What can hang from each mark:
duna: pemo vufaz zasi
zasi: bapan defuz duna
zesa: vota
defuz: vota zasi
vota: zesa
vufaz: bapan duna
bapan: pemo vufaz zasi
pemo: bapan

Known rows, with every way that one mark hangs from another:
zasi[bapan[vufaz] defuz duna]: [ 0.94 -0.44  1.91  2.05 -0.36  4.97 -0.20  0.33 -1.22 -3.70  3.86 -0.56
  3.10 -2.58 -3.65 -2.68  1.42 -1.04  0.00 -0.35 -2.22 -1.59]
pemo[bapan]: [ 0.11  0.33  1.83  1.87 -0.53  2.24 -0.29  0.37 -0.38 -2.11  1.20  0.25
  1.18 -3.30 -1.94 -1.44  1.34 -1.45 -2.52 -2.70 -0.66 -1.30]
defuz[vota zasi[bapan[pemo vufaz]]]: [ 0.07  0.33  2.13  1.99 -0.17  2.50  2.65  0.51 -0.62 -1.21 -0.20 -0.14
  0.01 -4.14 -4.22 -1.08  0.16 -2.29 -3.28  0.15 -1.27 -2.95]
duna[pemo]: [-0.24  0.65  1.18  1.90 -0.19  3.58  2.73  0.45 -0.90 -1.41  0.51  1.38
  0.90 -3.27 -0.25 -1.48  1.55 -0.03 -1.62 -1.08 -0.56 -2.07]
zesa[vota]: [ 0.77  1.54  1.24  1.26 -0.32  2.81  0.70  1.37  0.62  0.26  0.91 -0.23
  1.32 -3.37 -3.35 -2.65  3.02 -1.04 -2.59 -1.09  0.37 -2.53]
zasi[bapan defuz[vota]]: [ 0.95  0.66  1.67  1.35 -0.95  2.31 -0.95  1.35 -1.12 -2.82  3.69 -1.10
  3.99 -3.51 -4.32 -1.07  0.38 -2.03  0.05 -1.81 -0.46 -1.65]
bapan[pemo vufaz[duna] zasi[defuz[vota]]]: [ 1.39 -1.11  0.44  3.03  0.29  4.17  2.60  1.11  0.04 -0.05  0.94  3.43
  2.33 -3.78 -0.58 -4.38  1.80 -0.20 -0.39  2.56  0.87 -2.34]
vufaz[duna[pemo zasi]]: [ 0.06  0.71  1.28  1.82 -1.17  3.19 -0.40  0.77 -0.94 -0.34  2.23  1.87
  0.93 -3.16 -1.24 -1.49  2.22  0.97 -1.77 -0.17  0.10 -2.34]
bapan[pemo vufaz zasi[duna]]: [ 0.42 -1.44  0.87  3.12  0.79  5.59  5.92  0.13  0.25 -0.03 -0.31  3.03
  1.55 -3.38  0.01 -4.47  1.97 -0.19 -0.27  2.55 -0.58 -2.24]
zasi[bapan[vufaz[duna]] defuz]: [ 1.32 -0.18  1.75  1.54 -0.98  3.46 -1.25  1.40 -0.76 -2.01  3.72  0.35
  2.46 -2.94 -3.10 -2.75  0.34 -1.32 -0.38 -0.79  0.16 -1.56]
duna[vufaz zasi[defuz]]: [-0.21  0.73  0.70 -0.33 -0.93  4.34 -0.55  1.66 -2.01  1.65  3.88 -1.62
  2.82 -3.09  0.89 -1.69  1.20  0.56  1.44 -0.07 -1.56 -1.64]
duna[pemo[bapan] vufaz]: [-0.58  1.12  1.14  1.25 -0.27  4.55  0.74  0.61 -1.88 -2.54 -0.39  2.39
  0.58 -3.39  0.64 -1.09  1.30  0.49 -2.72 -1.05 -2.22 -1.34]
zasi[bapan[pemo vufaz] defuz[vota]]: [ 1.14 -0.16  1.45  2.68 -0.30  3.46  1.68  1.03 -0.87 -3.30  2.68  0.90
  3.13 -3.58 -3.10 -2.54  0.16 -1.61 -0.23 -0.52 -0.37 -1.89]
defuz[vota[zesa] zasi[bapan[pemo]]]: [-0.22  0.28  1.95  1.55 -0.98  2.08  1.71  0.83 -0.96 -0.67  1.90 -0.12
  0.43 -3.71 -4.21 -0.83  0.29 -2.44 -2.87 -0.64 -1.00 -3.61]
duna[pemo[bapan[zasi]]]: [-0.11  0.07  1.94  2.77 -0.27  3.96  3.07  0.16 -0.71 -1.61  0.65  1.84
  1.57 -3.33 -0.29 -1.11  1.89  0.26 -1.83 -0.78 -0.19 -1.23]
defuz[zasi[bapan[pemo] duna]]: [-0.35 -0.01  2.18  1.73 -0.64  3.20  3.73 -0.47 -0.80 -0.89  0.95 -0.30
  0.55 -2.96 -3.88 -0.98  1.99 -1.39 -2.61  0.99 -1.98 -2.41]
bapan[pemo vufaz zasi[defuz duna]]: [ 0.89 -1.67  0.72  3.16  0.74  5.76  5.23  0.23 -0.19 -0.20  1.36  2.20
  2.78 -3.10  0.27 -4.55  2.50  0.07  0.76  2.92 -0.55 -1.95]
bapan[pemo vufaz[duna]]: [ 0.61 -0.41  0.40  2.64  0.10  3.49  2.15  0.63  0.10 -1.40 -0.45  4.02
 -0.47 -3.43 -0.62 -4.37  1.23 -0.67 -2.62  0.53  0.10 -2.77]
bapan[pemo vufaz[duna] zasi[defuz]]: [ 1.30 -1.38  0.52  2.82  0.11  4.47  3.43  1.00  0.18  0.79  1.26  3.53
  2.14 -3.34  0.22 -4.68  2.00  0.07 -0.01  2.86  1.28 -2.06]
vufaz[bapan[pemo zasi[defuz[vota]]] duna]: [ 1.50  0.46  0.36  2.75 -0.72  2.35  0.00  0.55  0.24 -1.84  2.75  3.65
  3.42 -4.01 -3.31 -4.21  1.85 -0.07 -1.65  1.25  0.42 -2.68]
pemo[bapan[vufaz[duna] zasi[defuz[vota]]]]: [ 1.09 -0.59  1.86  2.57 -0.20  3.49 -1.31  0.89 -0.24 -1.70  1.71  1.21
  1.91 -3.58 -1.84 -2.65  1.46 -0.84 -1.90 -0.62  0.01 -1.30]
duna[vufaz zasi[bapan defuz]]: [-0.10  0.71  1.45 -0.11 -1.46  4.55 -0.20  1.73 -2.05  0.88  4.45 -1.41
  3.35 -3.05 -0.52 -1.23  0.46  0.26  1.62 -0.20 -1.28 -1.30]
pemo[bapan[vufaz]]: [ 0.35 -0.23  1.96  2.28 -0.05  3.30 -0.13  0.47 -0.21 -2.27  0.75  0.69
  0.23 -3.36 -1.25 -2.51  0.71 -1.40 -2.76 -2.35 -0.76 -1.42]

Rows:
[ 0.53 -1.34  0.84  2.75  0.56  4.78  6.24  0.81  0.57  1.41 -0.42  2.98
  1.28 -3.62  0.83 -4.43  0.99 -0.57 -0.05  2.02  0.96 -2.10]
bapan[pemo vufaz zasi]
[-0.97  1.02  1.14  0.80 -0.69  5.49  2.26  1.03 -2.19  0.72  1.68  0.78
  1.29 -3.27  1.88 -0.99  1.21  1.84 -0.06  0.26 -1.78 -1.83]
duna[pemo vufaz zasi]
[ 0.95  0.42  1.09  2.47 -0.07  3.95  1.10  0.14 -0.32 -2.21  3.21  0.72
  3.98 -3.80 -2.74 -3.40  1.55 -0.14 -0.49  0.22 -1.34 -2.26]
vufaz[bapan[zasi[defuz[vota] duna[pemo]]]]
[-0.28 -0.15  2.63  1.95 -0.30  4.50  3.16 -0.36 -1.03 -1.28  0.78 -0.35
 -0.36 -2.94 -3.18 -1.16  1.50 -0.85 -2.97  0.92 -2.29 -2.35]
defuz[zasi[bapan[vufaz] duna[pemo]]]
[ 0.45 -0.55  0.73  2.80 -0.15  3.93  2.62  0.64 -0.08 -0.47  0.68  3.36
 -0.08 -3.36 -0.17 -4.07  1.32  0.06 -1.80  0.82  0.23 -2.71]
bapan[pemo vufaz[duna[zasi]]]
[ 0.72 -0.60  1.99  2.41 -0.30  3.58 -0.29  0.73  0.15 -0.89  0.77  1.78
  0.88 -3.48 -1.44 -2.83  1.22 -0.87 -2.37 -0.67  0.28 -1.31]
pemo[bapan[vufaz[duna] zasi]]
[ 0.32  0.36  2.10  1.52 -1.28  3.22  0.50  1.25 -1.24 -0.14  5.12 -2.17
  3.90 -3.32 -2.56 -0.80  0.72 -0.45  1.46 -1.14 -0.18 -1.66]
duna[zasi[bapan defuz[vota]]]
[ 0.31  0.65  1.60  1.16 -1.67  2.41 -1.66  1.19 -0.54 -0.06  2.98  0.94
  1.48 -3.18 -3.09 -1.57  1.31 -0.32 -1.30 -0.73  0.43 -2.20]
vufaz[duna[zasi[bapan]]]
[ 0.37  0.03  1.36  2.71 -0.07  4.54  0.22 -0.55 -1.80 -4.28  3.28  0.04
  3.13 -2.52 -1.67 -1.47  3.74  0.51 -1.03 -0.46 -2.80 -1.44]
zasi[defuz duna[pemo[bapan]]]
[ 0.75 -0.25  1.13  1.53 -0.36  3.87 -1.29  1.30 -0.42 -0.02  2.30  0.71
  0.36 -3.20 -0.80 -3.63  0.90 -0.36 -1.18 -0.38 -0.12 -2.42]
bapan[vufaz[duna[zasi[defuz]]]]
[ 0.57  0.79  0.23  0.72 -0.14  4.45 -1.95  0.29 -1.78 -3.13  3.52 -0.40
  3.45 -2.92 -2.02 -3.08  2.50 -0.18 -0.39 -0.07 -3.77 -2.06]
zasi[defuz duna[vufaz[bapan]]]
[ 1.06  0.18  0.63  2.70 -0.15  3.01  3.18  0.41  0.21 -1.22  2.74  1.74
  3.98 -4.05 -2.09 -3.99  1.13 -0.55 -0.27  0.57  0.00 -2.31]
vufaz[bapan[pemo zasi[defuz[vota]]]]
[ 0.13 -0.31  2.51  2.78 -0.91  5.55  3.49  0.70 -1.59 -0.56  4.59 -0.29
  2.75 -2.86 -0.05 -1.28  0.95  1.42  1.18  0.06 -0.09 -1.35]
duna[pemo zasi[bapan[vufaz] defuz]]
[ 0.19 -0.27  2.03  2.21 -0.34  3.43  0.86  0.06 -0.27 -1.48  1.33  0.47
  2.33 -3.25 -2.11 -1.59  2.24 -0.91 -1.61 -0.95 -0.93 -1.09]
pemo[bapan[zasi[duna]]]
[ 0.89  0.89  1.23  2.66 -1.25  3.46 -1.13  0.36 -0.78 -1.98  4.75  2.10
  2.58 -3.43 -2.20 -3.08  1.85  1.54 -1.57  0.05 -0.28 -2.49]
vufaz[bapan duna[pemo zasi[defuz]]]
[ 0.73 -0.44  0.61  2.94 -0.04  3.77  1.75  0.77 -0.38 -1.17  1.21  2.94
  0.66 -3.53 -0.64 -3.92  1.42  0.02 -1.50  0.80 -0.05 -2.77]
bapan[pemo vufaz[duna[zasi[defuz[vota]]]]]
[ 0.54  0.16  2.07  1.87 -0.83  3.73  0.44  1.06 -0.37 -2.14  1.14  2.03
  0.59 -3.30 -3.03 -2.43 -0.18 -1.22 -2.04 -1.06  0.11 -1.92]
zasi[bapan[vufaz[duna[pemo]]]]
[ 0.68  0.60  0.64  1.57  0.12  3.31 -1.95  0.26 -1.54 -3.72  3.10 -1.38
  3.60 -3.21 -3.48 -1.77  2.91 -1.06 -0.58 -0.90 -3.08 -2.39]
zasi[defuz[vota] duna]
[ 0.57 -0.15  1.11  2.06  0.11  4.45  1.78  0.51 -0.97 -0.85  2.24  0.04
  4.10 -3.38 -1.71 -1.79  2.83 -0.03  0.60  1.15 -1.19 -1.85]
bapan[zasi[defuz[vota] duna[pemo]]]
[ 0.67 -0.29  1.97  2.45 -0.53  3.34 -1.69  0.58 -0.53 -2.03  2.35  0.73
  0.81 -3.16 -1.42 -2.51  1.36 -0.53 -2.41 -1.66 -0.46 -1.39]
pemo[bapan[vufaz[duna[zasi[defuz]]]]]
[ 0.49 -0.25  1.43  2.92  0.18  5.07  0.33 -0.50 -1.72 -4.35  3.06  0.25
  2.65 -2.55 -1.36 -2.01  3.39  0.53 -1.16 -0.31 -2.84 -1.52]
zasi[defuz duna[pemo[bapan[vufaz]]]]
[ 1.06 -1.30  0.64  2.97  0.69  4.62  4.83  0.97  0.03  0.35  0.92  2.11
  2.72 -3.79  0.30 -4.19  1.27 -0.55  0.64  2.10  0.58 -2.10]
bapan[pemo vufaz zasi[defuz[vota]]]
[ 0.30 -0.44  1.97  3.07  0.05  4.74  2.86  0.26 -0.80 -1.74  1.10  1.72
  1.51 -3.22  0.33 -1.96  1.70  0.45 -1.51 -0.34 -0.26 -1.16]
duna[pemo[bapan[vufaz zasi[defuz]]]]
[-0.34  1.04  0.66  0.83 -0.80  4.37  1.67  0.93 -1.20  0.57  2.78  0.82
  2.19 -3.69  0.23 -2.94  0.49  0.79  0.02  0.18 -1.71 -2.28]
duna[vufaz[bapan[pemo]] zasi]
[ 0.13  0.97  0.12  0.57 -0.27  3.89  1.68  1.05 -0.61 -0.24  0.58  2.26
  2.07 -3.91 -0.40 -3.62  0.46 -0.44 -0.99  0.50 -1.40 -2.19]
duna[vufaz[bapan[pemo zasi]]]
[-0.08 -0.30  2.16  2.22 -0.97  4.20  3.69  0.82 -0.50  0.54  3.08  0.06
  1.87 -3.20 -1.15 -2.10  0.24 -0.17  0.52 -0.34  0.25 -1.84]
duna[zasi[bapan[pemo vufaz]]]
[-0.07 -0.31  2.23  1.63 -0.50  3.12  4.18  0.31 -0.36  0.45  0.51 -0.05
 -0.40 -3.25 -2.58 -1.73  0.52 -1.73 -2.54  0.72 -0.52 -2.35]
defuz[zasi[bapan[pemo vufaz]]]
[ 0.95 -0.75  1.14  1.50 -0.03  4.22  0.49  1.52  0.44  1.57  0.43  2.00
  0.72 -3.58 -0.79 -4.09  0.83 -0.77 -0.99  1.12  0.97 -2.21]
bapan[vufaz[duna] zasi]
[ 0.23  0.40  2.06  1.99 -0.37  2.30  1.52  0.56 -0.61 -1.46 -0.19  0.52
 -0.19 -4.13 -4.66 -1.17  0.43 -2.12 -3.79  0.35 -1.16 -3.04]
defuz[vota zasi[bapan[pemo vufaz[duna]]]]
[ 0.26  0.17  2.04  1.46 -1.51  3.41  0.03  1.43 -1.35  0.10  5.99 -2.00
  3.77 -3.14 -2.29 -1.09  0.54 -0.51  1.55 -1.41 -0.11 -2.04]
duna[zasi[bapan defuz[vota[zesa]]]]
[-0.47  0.74  1.25  1.33 -0.25  4.97  1.69  0.74 -1.64 -1.38 -0.40  2.54
  1.22 -3.50  0.96 -1.19  1.45  0.72 -1.96 -0.09 -1.65 -1.14]
duna[pemo[bapan[zasi]] vufaz]
